(in the rows, 128 means zero)
Known rows, with every way that one mark hangs from another:
[Z_306 Z_5]: [120 120 133 134 112 145 111 149 154 134 123 142 143  99 123 129 139 126
 111 125 127 106 144 101 146 147 154 133 134 130 145  96 167 122 151 149
 113 132 145 154 128  91 151 129 108 128 117 159 102 160 115 163 117 107
 169 142 157 122 131]
[Z_825 [Z_419 Z_455]]: [163 115 138 145 137 115  96 119 160 149 107 135 121 135 122 161 128 112
 141 141 133 112 135 184 111 127 105 130 143 131 146 126 127 154 127 156
 129 140 146 133 126 107  95 129 123 133 137 115 150 139 130 157 150 110
 121 145 134  96 151]
[Z_713 Z_419]: [146 119 162 109 124 124 122 120 125 117 104 122 149 139 102 135 111 119
 145 155 126 110 150 151  99 154 102 115 156 122 153 110 146 158 161 140
 107 167 150 110 148 101 124 129 137 131 129 116 131 134 131 178 127 103
 134 128 144 133 143]
[Z_825 [Z_419 Z_455] Z_601]: [195 115 128 144 131 102  83 128 178 156  94 138 124 142 114 153  87 113
 127 140 127  95 127 193 124 121  89 138 160 160 158 158 115 153 115 148
 144 154 147 128 122 125  62 139 111 113 157 146 181 115 128 168 178 135
 107 140 142  91 158]
[Z_479 [Z_309 [Z_455 Z_601 Z_796]]]: [ 77 124 144 103  81  78 136 121 109 136 147 188 168  95 102 149 111 118
 144 110 117  97 169 135  82 143 154 121 153 131 116  98 134 135 112 105
 152 138 145 212 147 127 136 124 132 174 111  61 175 127 140 122 130  96
 149 127 162 110 152]
[Z_713 [Z_419 Z_5 [Z_455 Z_309 Z_601]]]: [139 127 137 137 151 113 135 153 142 156  58 138 147 155 106 128 106 149
 140 111 164 125 167 146 174 114  99  79 105 132 143 125 106 177 116  97
 159 174 140 115  91 158  60 131 141  95 123 143 187 102 100 171 125 169
 170 112  89 162 164]
[Z_5 [Z_419 Z_455 Z_713]]: [146 157 156 139 146 149 100 109 124 142 115 135 110 155 136 127 134 117
 114 154 157 143 153 135 159 114 111 179 142 122 143 111 122 140 123 127
 120 111 117 121 134 123 106 125 117 134 135 142 118 135 119 154 141 120
 108 123 109 145 177]
[Z_5 Z_306]: [118 123 126 151 145 140 106 107 138 123 141 123 126 117 156 164 125  96
 126 152 131 116 136 146 119 152 133  93 133 124 136 113 171 115 113 180
 133 142 163 160 112 101 140 124 132 127 123 123 119 145 137 134 120 120
 126 142 130 114 127]
[Z_455 [Z_796 Z_19]]: [106 122 149 134 102 162 158 102  87 136 147 107 121 131 135 124 164 113
 157 133 119 113  85 139  54 141 172 163 130 103 123 159 140 114 136 132
 101 114 120 132 154 111 160 172 118 195 124 101  61 162 143 103  93 109
 111 166 144 101 101]
[Z_419 Z_713]: [154 124 160 126 132 129 111 102 118 108 154 124 122 129 125 113 127 108
 123 147 137  87 126 148 137  94 138 139 164 119 160 111 138 103 142 140
 103 125 130 136 148 100 127 120 141 157 138 145  82 156 123 160 118 122
 123 151 135 123 150]
[Z_309 [Z_455 Z_796] Z_479]: [118 150 145 104 107 118 125 113 110 118 146 201 129  90 101 138 129  97
 163 111 111  93 142 150  62 163 139 123 148 125 140 104 150 134 142 143
 144 120 139 167 166  93 141 145 119 189 107  47 144 126 145 137  96  65
 158 153 160 104 140]
[Z_713 [Z_419 [Z_5 [Z_306 [Z_455 Z_601]]]] Z_796]: [121 111  67 147  99  89 126 147 179 128  93  83 167 134 111 151  71 165
  86 133  89 187 157 114 178 166  82  75  51 138  87 135  90 140 123 122
 174 161 119 119 102 188  97 111 113   4 134 142 164  49 134  92 185 172
 107  67  90 162 100]
[Z_309 [Z_455 Z_601 [Z_796 Z_19]] Z_479]: [ 84 123 132 114  85 109 156 116 117 146 157 154 139 111 104 127 148  96
 141 105  90 121 114 135  44 154 165 134 137 126 111 131 135 119 112 100
 134 132 136 162 164 133 148 150 125 191 101  56 129 100 140 102 113  93
 135 152 135 116 122]
[Z_309 Z_455 Z_479]: [142 141 155 119 122 119  89 109 136 117 139 196 141  82 103 159 137  83
 152 114 119  88 142 161  79 132 130  91 170 122 162  70 164 133 133 155
 131 130 157 148 151  77 132 147 133 165 107  49 159 120 132 183  98  48
 159 163 145 122 149]
[Z_309 Z_479]: [144 124 156 132 139 153 104 128 124 123 133 162 121  95 111 123 148  70
 146 131 141  80 133 160  82 118 126  86 160 118 173  91 158 145 156 154
 133 130 146 128 148  68 141 143 155 179 106  83 127 151 125 191  87  71
 152 168 141 119 152]
[Z_306 [Z_5 Z_796] Z_455]: [ 90 110 109 146 130 121 122 173 177 126 131 140 146 113 141 123 141 155
 103 119 107 158 137  85 133 174 133 152 111 138 107 110 129 104 122 128
 123  67 121 154 143 109 185 123 113  78 103 136 110 135 104 130 120 100
 177 119 126 111 122]
[Z_825 [Z_419 Z_455] [Z_601 [Z_5 [Z_796 Z_19]]]]: [179 121  99 129 142 125 109 129 164 173 114 115 111 154 171 162 123 143
 128 111 108 136  69 134 112 109 112 170 159 156 124 206 113 138 100 141
 138 126 102  78 127 155  80 167 113 137 147 183 139 104 145 107 157 176
  79 107 130  94  84]
[Z_601 [Z_5 Z_796]]: [113 137 141 117 149 136 119 136 114 126 137 138 120 112 160 128 138 140
 138 131 110 111 100 103 120 110 161 148 148 133 134 126 155 132 129 154
 132 120 108 134 131 115 153 133 141 153 115 151  95 165 145 128 103 120
 120 113 156 112 102]
[Z_306 [Z_455 Z_601]]: [ 82  95 126 160 123  85 119 146 163 151 124 119 156 138  94 126 144 127
  96 151  94 133 157 138 102 127 152 121 124 125 114  95 117 130  83 105
 131 120 145 186 127 120 151  85 124  84 103 122 155 113 114 151 146  95
 151 160 106 109 169]
[Z_479 [Z_309 Z_455]]: [139 133 167 122 112 113  92 103 122 112 131 193 158  75 118 185 125  97
 152 109 145  91 162 159  86 130 128  74 188 109 165  61 162 136 134 154
 124 126 161 173 142  81 129 141 131 172 106  54 167 144 144 182 109  61
 157 152 158 115 145]
[Z_309 Z_455]: [125 134 162 132 115 103  89  93 143 120 141 166 148 109 112 172 129 112
 139 134 114  96 135 146  94 135 155 127 165 121 148  81 160 120 114 155
 109 135 155 171 135 100 136 135 118 139 117  83 134 130 140 155 121  65
 146 155 157 109 129]
[Z_306 Z_5 [Z_455 Z_309 [Z_796 Z_19]]]: [ 98 108 105 162 121 164 178 159 127 127 130 133 138 116 114 126 196 154
 133  86 156 155 128  87 101 183 168 129  89 114 103 139 119  89 134  99
 120  69 155 152 126 108 181 144 102 125  93 112 115 137 109 111  68 123
 177 173  92 120 111]
[Z_825 Z_419]: [156 104 143 120 125 114 108 124 140 122 129 127 135 127 110 148 132 105
 142 152 134  87 135 158 105 133 107 131 157 140 158 121 142 139 153 159
 123 168 168 131 146  99 126 121 128 149 132 118 120 148 138 156 148 116
 122 152 160 100 151]
[Z_306 [Z_5 [Z_796 Z_19]] [Z_455 Z_309]]: [ 99 104 106 168 142 160 164 156 150 123 126 126 136 121 151 127 195 147
 128  94 156 170 115  86 109 162 138 117 110 107 113 129 123  88 125 108
 100  64 150 120 127 104 186 155 130  99  81 110 111 140 109 115  68 127
 189 152  85 137  98]
[Z_5 Z_306 Z_796]: [ 93 129 128 140 155 135 121 121 138 112 155 133 114 123 182 147 117  93
 123 165 119 136 120 125 114 161 123 113 130 137 116 134 158 109 111 174
 132 117 136 144 125 119 158 136 140 128 125 111  98 165 152  97 114 134
 128 113 131 116 103]
[Z_309 [Z_455 [Z_601 Z_5]] Z_479]: [111 129 127 105 118  82  95 143 152 150 136 181 149  99 102 151 136 110
 120 103  97 101 151 109 125 115 167 103 158 143 140  82 159 150 109 128
 157 159 137 172 130 130 118 109 130 146 100 116 184  95 136 161 120  91
 151 134 143 131 138]
[Z_601 [Z_5 Z_306] [Z_713 [Z_796 Z_19]]]: [150 145  93 135 116 158 126  88 101 119 151  63 108 121 190 152 128 159
 118 121  92 158  56 101 168  92 164 127 105 103  99 158 141 104 121 164
 106 120  78  88  93 156 132 129 122 106 158 184  85 123 148  74 145 150
  49  99 136 126  37]
[Z_713 Z_796]: [141 125 153 146  91 138 113 104 110 113 129 118 134 101 118 115 127 113
 146 152 123  96 107 152 102 109 135 125 125 103 144 102 132 146 157 156
 110 131 112 127 125  94 142 142 143 126 137 104  89 153 147 138 122  88
 109 123 163 120 109]
[Z_479 Z_309]: [145 114 162 134 128 143 106 115 109 120 129 156 147  90 128 150 131  89
 150 129 166  83 151 168  89 116 128  82 175 102 173  80 161 142 147 156
 124 130 155 156 138  70 147 143 152 184 105  83 141 168 133 197 100  77
 151 165 145 111 155]
[Z_455 [Z_309 Z_479] [Z_601 Z_5]]: [123 120 132 122 159 127 133 163 112 136 122 163 121 108  95 113 166 106
 128 103 166  76 149 128 130  99 139  67 144 130 156  84 149 167 130 114
 161 165 162 147 105 109 124 110 162 163  78 125 182 134 118 177  82 130
 174 151 118 154 158]
[Z_309 [Z_455 Z_601] Z_479]: [ 99 120 142 117 111  82  97 127 158 135 142 182 147  98  84 137 129  78
 121 125 105  97 160 145  93 129 136  99 157 136 147  77 154 140 116 125
 142 153 155 175 147 112 136 120 141 147  98  71 172  99 121 168 126  70
 164 147 137 127 165]
[Z_825 [Z_419 [Z_713 Z_796]] [Z_601 [Z_5 Z_306]]]: [224 120  60 108 104 106  94 114 164  96 144 100 103 138 138 152  45 136
  91 131 119 110 104 118 215 106  83 127 141 176 131 183 113 124 147 168
 166 161 122  87 113 169  58 116 112  96 177 218 138  82 167  75 205 238
  44  74 149 143  83]
[Z_825 [Z_419 Z_5] [Z_601 [Z_713 Z_796]]]: [231 135  92  95  91 110  99 126 144 103 119 100 117 126 113 121  51 157
 118 121 105 102  85 151 203  67  67 147 125 167 153 169  84 126 161 134
 133 157 102  73 122 178  76 114 101  89 205 203 118  92 132 106 228 178
  68 110 185 113 109]
[Z_455 [Z_309 Z_479]]: [150 129 160 135 169 164 129 136 104 108 123 179 120  97 100 118 171  70
 158 120 190  69 146 175  90 117 104  52 159 116 189  78 155 154 158 142
 137 129 188 127 133  60 144 140 169 183  87  61 156 165 121 195  47  89
 191 187 117 140 163]
[Z_19 Z_796]: [106 129 177 133 104 165 114 114 127 117 149 108 125  92 124 144 139  85
 150 154 105  88 111 152 100 118 154 158 116 104 139  91 138 135 136 172
  94 143 137 127 120  86 144 161 135 142 131  98  97 160 120 160 108  93
 127 153 171 153 131]

Rows:
[124 106 115 168 142 139 125 170 155 119 110 152 146 109  97 144 168 144
 111 102 166 130 169 103 147 156 137  89 111 127 136  80 129 110 121 120
 123  96 179 164 110  83 161 105 120  77  85 124 156 136 103 170  87 107
 207 170 103 130 152]
[Z_306 Z_5 [Z_455 Z_309]]
[107 133 135 115  69  57 113 105 119 111 149 114 154 122 106 115  84 157
 115 149  66 130 126 129 149  83 149 163 122 127 115 103 110 117 112 107
 100 137  99 155 120 161 130  85 124  75 159 122 129 106 130 107 194  95
  98  92 173 128 127]
[Z_309 [Z_455 [Z_601 [Z_713 Z_796]]]]
[112 118 148  92 123  74 137 137 123 121 121  83 145 167  91  97  89 153
 112 161  89 142 152 125 148 114 111 145 147 144 120 138 109 140 128  94
 100 174 120 113 140 154 128  80 132  97 158 164 141 110 111 148 196 128
 114 111 151 134 162]
[Z_455 [Z_601 [Z_713 Z_419]]]
[162 145 139 146 173 187 146 102 115 134 125 140  97 149 192 118 147 128
 160  84 188 137  79 143 155  63 134 112 123 110 145 157 108 101 115 114
 116  78  92  78 109 146  91 193 150 173 130 143  79 146 117 114  68 177
 140 133  75 149  98]
[Z_419 [Z_5 [Z_796 Z_19]] [Z_455 Z_309] Z_713]
[120 108 139 141 106 129 165 110  77 116 137  68 125 143 116  77 158 136
 135 142 140 117  78 139 129  65 150 130 107 100 132 131 102 116 129  86
  73 129 120  99 101 147 144 120 168 116 145 126 104 140 118  97 129 135
 105 135 125 149 105]
[Z_455 Z_309 [Z_601 [Z_713 [Z_796 Z_19]]]]
[110 141  85 117 114 123 128 127 125 124 145  87 119 144 136 116 104 143
  64 163 123 164 136  54 221 118 128 160  93 146  88 132 125 133 136 127
 155 158 101 128 114 192 102  95 126  71 137 189 117  97 158  64 182 203
  65  44 124 184 121]
[Z_455 [Z_601 [Z_5 Z_306 [Z_419 [Z_713 Z_796]]]]]
[ 99 136 102 107 105 138 151 169 140 112 138 130 137 146 100 100 132 168
  78 126 138 175 174  44 175 191 127 211  98 142  82 133 103  95 145  89
 135  71 116 150 167 142 166  90  71  96 123 161 100 114 110  97 150 139
 136 116 117 137 165]
[Z_306 [Z_5 [Z_419 Z_713]] [Z_455 Z_796]]
[119 125 118 115 142  81 160 146 103 134 125 127 114 175 104 100 112 158
 135 136 140 121 149 158 154 113 121 164  99 165 104 175  75 135 102  84
 137 146 133 148 106 171 100  76 125 111 161 139 171 140 113  98 169 173
 123 139 123 103 174]
[Z_825 [Z_419 [Z_455 Z_309 [Z_601 Z_713] Z_796]]]
[142 114 134 133 114 139 163 124  79 114 140 101 112 118 107  68 161 104
 144 124 145 116  86 156 116  65 126  94 115 100 150 124 106 129 154  88
  99 123 127  80 122 127 140 129 179 138 128  91 125 126 114 120 103 120
 116 150 112 162 121]
[Z_455 [Z_309 Z_479] [Z_601 [Z_713 [Z_796 Z_19]]]]
[100 136  84 144 131 160 167 113 120 120 163  82 113 171 157 139 159 133
  92 134 131 209 133  90 117 188 124 171  97 120  75 172 112  76 114 115
 131  73 128 131 153 149 152 135  94 119 125 123  86  97 142  51 133 159
  84 131  63 135 130]
[Z_5 [Z_306 [Z_455 [Z_796 Z_19]]] [Z_419 Z_713]]
[217 141 103 108 144  92  79 141 160 160 105 118 110 153 135 154  81 176
 112 117  96 115 113 144 189  76 108 159 156 172 135 178 104 139  99 136
 140 146  99 105 104 166  60  89  95 106 186 232 184  94 117 155 209 160
  67 120 155  82 137]
[Z_825 [Z_419 Z_455] [Z_601 Z_5 Z_713]]
[159 154 124 142 109 170 123 145 126 118  96 139 119 134 113 103 135 147
 110 129 199 141 149  95 228 125 101 156  93 116 137 103 105 144 169 113
 127  99 117  99 100 136  99 133 122  83 128 146 130 136 119 132 120 156
 141  82 116 187 141]
[Z_306 [Z_5 [Z_419 [Z_455 Z_309] [Z_713 Z_796]]]]
[133 152  98  95 151 157 153 104 133 112 134  74 111 152 210 140  90 150
 130 114 102 202  86 103 159 140  92 119 117 134  97 198 132  87 134 138
 103 128  94  46 138 185 121 146 110 113 169 171  71 110 131  68 156 190
  91  86 113 142  61]
[Z_601 [Z_713 [Z_419 [Z_5 Z_306 [Z_796 Z_19]]]]]
[ 89  99 104 158 121 150 143 161 172 138 139 115 143 120 160 128 173 143
 113 108 106 187 102  77 103 167 154 153 114 111  99 138 126  80 118 120
 101  59 119 125 151 112 184 153 106 101 101 127  86 132 113 110 104 104
 154 134 108 114  82]
[Z_306 [Z_5 [Z_796 Z_19]] Z_455]
[ 93 122  99 177 193 134 135 144 139 101 138 148 119 126 159 151 149 117
 128 126 155 154 147 135 116 168 103  64 104 130 110 115 129  93  89 149
 143  86 175 153  98 105 166 125 153  73  90  80 160 143 130 106  74 134
 172 143  66 124 125]
[Z_5 [Z_306 [Z_455 Z_309]] Z_796]
[124 149 137  97 156 127 121 134 103 121 153 118 113 135 174 105 128 168
 127 127  95 133  95  88 154  86 157 172 147 139 126 143 135 110 121 129
 107 114  76 111 130 138 154 102 133 141 145 181  94 164 125 111 141 126
 106 115 167  96  96]
[Z_601 [Z_5 Z_796] Z_713]
[136 130 140 119 120 123 145 141  89 102 133 130 116 116  87  62 131 114
 135 136 149 100 123 153 148  68 112  89 113 128 150  98 103 146 148  96
 125 134 126 116 109 121 135  95 178 122 134 103 159 135 110 138 125 114
 135 136 137 159 154]
[Z_455 [Z_309 Z_479] [Z_601 [Z_713 Z_796]]]
[105 136 123  63 135  75 150 156 119 124 128  86 141 170 131  84  84 190
 104 141  70 167 130  79 169 109 126 171 131 158  98 167 110 140 120  93
 113 163  80  88 140 186 130  78 133  96 155 209 127 112 121 110 191 162
  95  59 154 135 116]
[Z_455 [Z_601 [Z_5 Z_796] [Z_713 Z_419]]]
[103 163 147 138 131 150 132 128  98 163 105 141 122 143 123 135 148 128
 138 157 138 140 153 124 106 166 127 192 107 122 107 137 128 159 123 119
 140 111 113 147 132 127 130 141 102 148 129 103 130 151 138 127 124  98
 121 122 135 110 162]
[Z_5 [Z_419 [Z_455 Z_796]]]
[136 138 153 125 154 167 163 138  78 110 129 181 104 101  97 102 161  84
 168 113 184  67 143 162  75 143 119  89 129 125 162 107 142 143 162 127
 159 125 161 141 137  74 149 146 154 206 100  56 144 168 127 152  49 104
 179 187 129 123 159]
[Z_455 [Z_309 Z_479] Z_796]
[ 88 124  97 169 168 122 121 126 167 114 145 128 131 130 171 155 128 124
 110 147 110 171 139 124 109 174 116 102 107 133  96 133 134  95  85 165
 141  82 143 156 121 111 167 122 130  71 105 102 128 132 134  94 115 118
 136 125 100 111 110]
[Z_5 [Z_306 Z_455] Z_796]
[156 149 109 135 160 144  99 122 165 150  76 128 125 135 165 185  79 137
 130 123 122 159 154 150 172 158  86  68 101 132 123 143 150 152 114 168
 162 159 122 108  95 150  67 148 106  89 146 158 159 100 128 157 138 159
 127  95  96 135 117]
[Z_713 [Z_419 [Z_5 Z_306] Z_455]]
[105 123 129 123 131 125 151 130 158 182  87  96 143 157 171 118 107 148
 130 119 100 184 111 127 125 119 116 138 107 124 109 181 110 152 110  93
 131 139  82  77 133 189  87 171 127 117 140 149 110  94 118 108 148 161
 117  78 100 141  90]
[Z_713 [Z_419 [Z_5 [Z_796 Z_19]] [Z_455 Z_601]]]
[180 143 151 136 169 147 125 130 130 141  57 154 130 137 117 153 116 146
 165 104 182 124 154 163 165 120  87  65 116 113 158 118 119 168 139 132
 147 161 136  91  91 133  69 156 138 117 125 126 172 118 113 191  97 138
 173 130 100 153 150]
[Z_713 [Z_419 Z_5 [Z_455 Z_309]]]
[ 58 114  91 136 148 129 146 124 138 156 160  91 120 143 198 145 148 132
 100 137  90 166  87  78 117 139 175 128 121 137  84 170 159 108  82 138
 135 135 109 137 116 170 146 142 141 124 111 166  95 125 148  59 121 184
  97  94 110 130  66]
[Z_455 [Z_601 [Z_5 Z_306 [Z_796 Z_19]]]]
[114 138 103 126 131 150 167 171 116  99 129 147 125 149  90  96 156 165
 104 107 185 159 187  55 182 187 119 179  92 139 104 121  95  97 153  74
 134  82 152 147 143 137 156  96  91  92 107 140 129 124 109 103 112 157
 178 133  94 157 174]
[Z_306 [Z_5 [Z_419 Z_713]] [Z_455 Z_309 Z_796]]
[166 136 132 109 121 111 128 105 120 125 140 138  98 158 128 120  91 132
 146 135 134 114 137 161 135 121 118 182 130 151 123 172  94 127 140 134
 138 119 107 125 147 135  90 128 103 163 171 142 107 141 132 103 157 166
  95 124 136 100 148]
[Z_825 [Z_419 [Z_455 Z_796] Z_713]]
[156 150 105  95 156 119 113 128 124 109 125  93 125 148 149 158  84 172
 112 128  97 166 143  98 184 140 112 107 137 145 110 157 152 123 126 157
 129 162 118  96 119 156 111  87 117  92 154 203 150 108 134 132 166 159
  83  89 132 133 105]
[Z_601 [Z_5 Z_306] [Z_713 Z_419]]
[ 93 107 138 128 131 154 184 142  80 130 147 146 117 121 102  83 183  81
 152 114 158  96 112 147  58 132 147 103 122 115 136 139 130 137 144  89
 140 129 157 142 138 108 155 153 157 205  94  62 131 138 128 115  58 133
 160 181 103 140 144]
[Z_455 [Z_309 Z_479] Z_601 [Z_796 Z_19]]
[107 123 134 119  90  93 123 124 105 117 141  84 137 132 102  74 102 140
 115 165  82 122 105 130 154  66 145 160 106 125 117 119 101 135 123 106
 103 139  97 127 124 151 139  89 142  93 164 156 106 134 120 110 180 118
  92 108 161 128 131]
[Z_455 [Z_601 [Z_713 Z_796]]]
[ 65 110 137 134  96 127 178 114 105 152 147  92 132 142 119 104 160 114
 129 143 104 117  95 124  68 136 185 170 120 116 106 158 133 117 112  97
 115 134 124 163 147 143 157 144 121 175 125 118  76 143 136  85 118 132
 110 146 137 109 124]
[Z_455 Z_601 [Z_796 Z_19]]
[153 152  88 119 117 152 114 110 114 107 147  97 107 135 150 137 111 129
  83 150 137 158 124  76 210 125 118 149 109 132 107 125 135 129 157 157
 145 136 109 101 112 161 112 116 115 100 139 181 102 112 166  82 155 177
  64  61 125 171  98]
[Z_601 [Z_5 Z_306 [Z_419 [Z_713 Z_796]]]]
[ 93 119 139 139 108 119 159  98 111 170 150 100 118 170 141  96 134 134
 127 128 113 136 101 139 108  96 184 188 112 114  99 179  92 106  92  87
 117 100  82 152 139 156 109 147 126 174 147 156  86 126 116  89 137 160
  99 127  94 127 126]
[Z_419 [Z_455 Z_601 [Z_796 Z_19]] Z_713]
[161 162 149  99 165 143 159 142  80 114  98 153 108 139 103  88 111 138
 180 109 163 136 159 174 119 138  77 100 114 126 131 155 100 160 149 105
 143 117 120  86 130 115 105 121 142 156 154  94 195 131 108 160 100 120
 151 136 109 134 163]
[Z_601 [Z_713 [Z_419 [Z_455 [Z_309 Z_479] Z_796]]]]
[143 127 141 103 130 158 153 114 125 135 109 100 135 137 169 128 123 134
 151 115 114 159  84 126 104 138 103 129 142 111 139 166 134 133 161 125
 111 142 107  56 159 149 124 184 124 158 131 129  62 118 134 113 121 143
 124 106 127 143  76]
[Z_713 [Z_419 [Z_5 [Z_796 Z_19]]]]
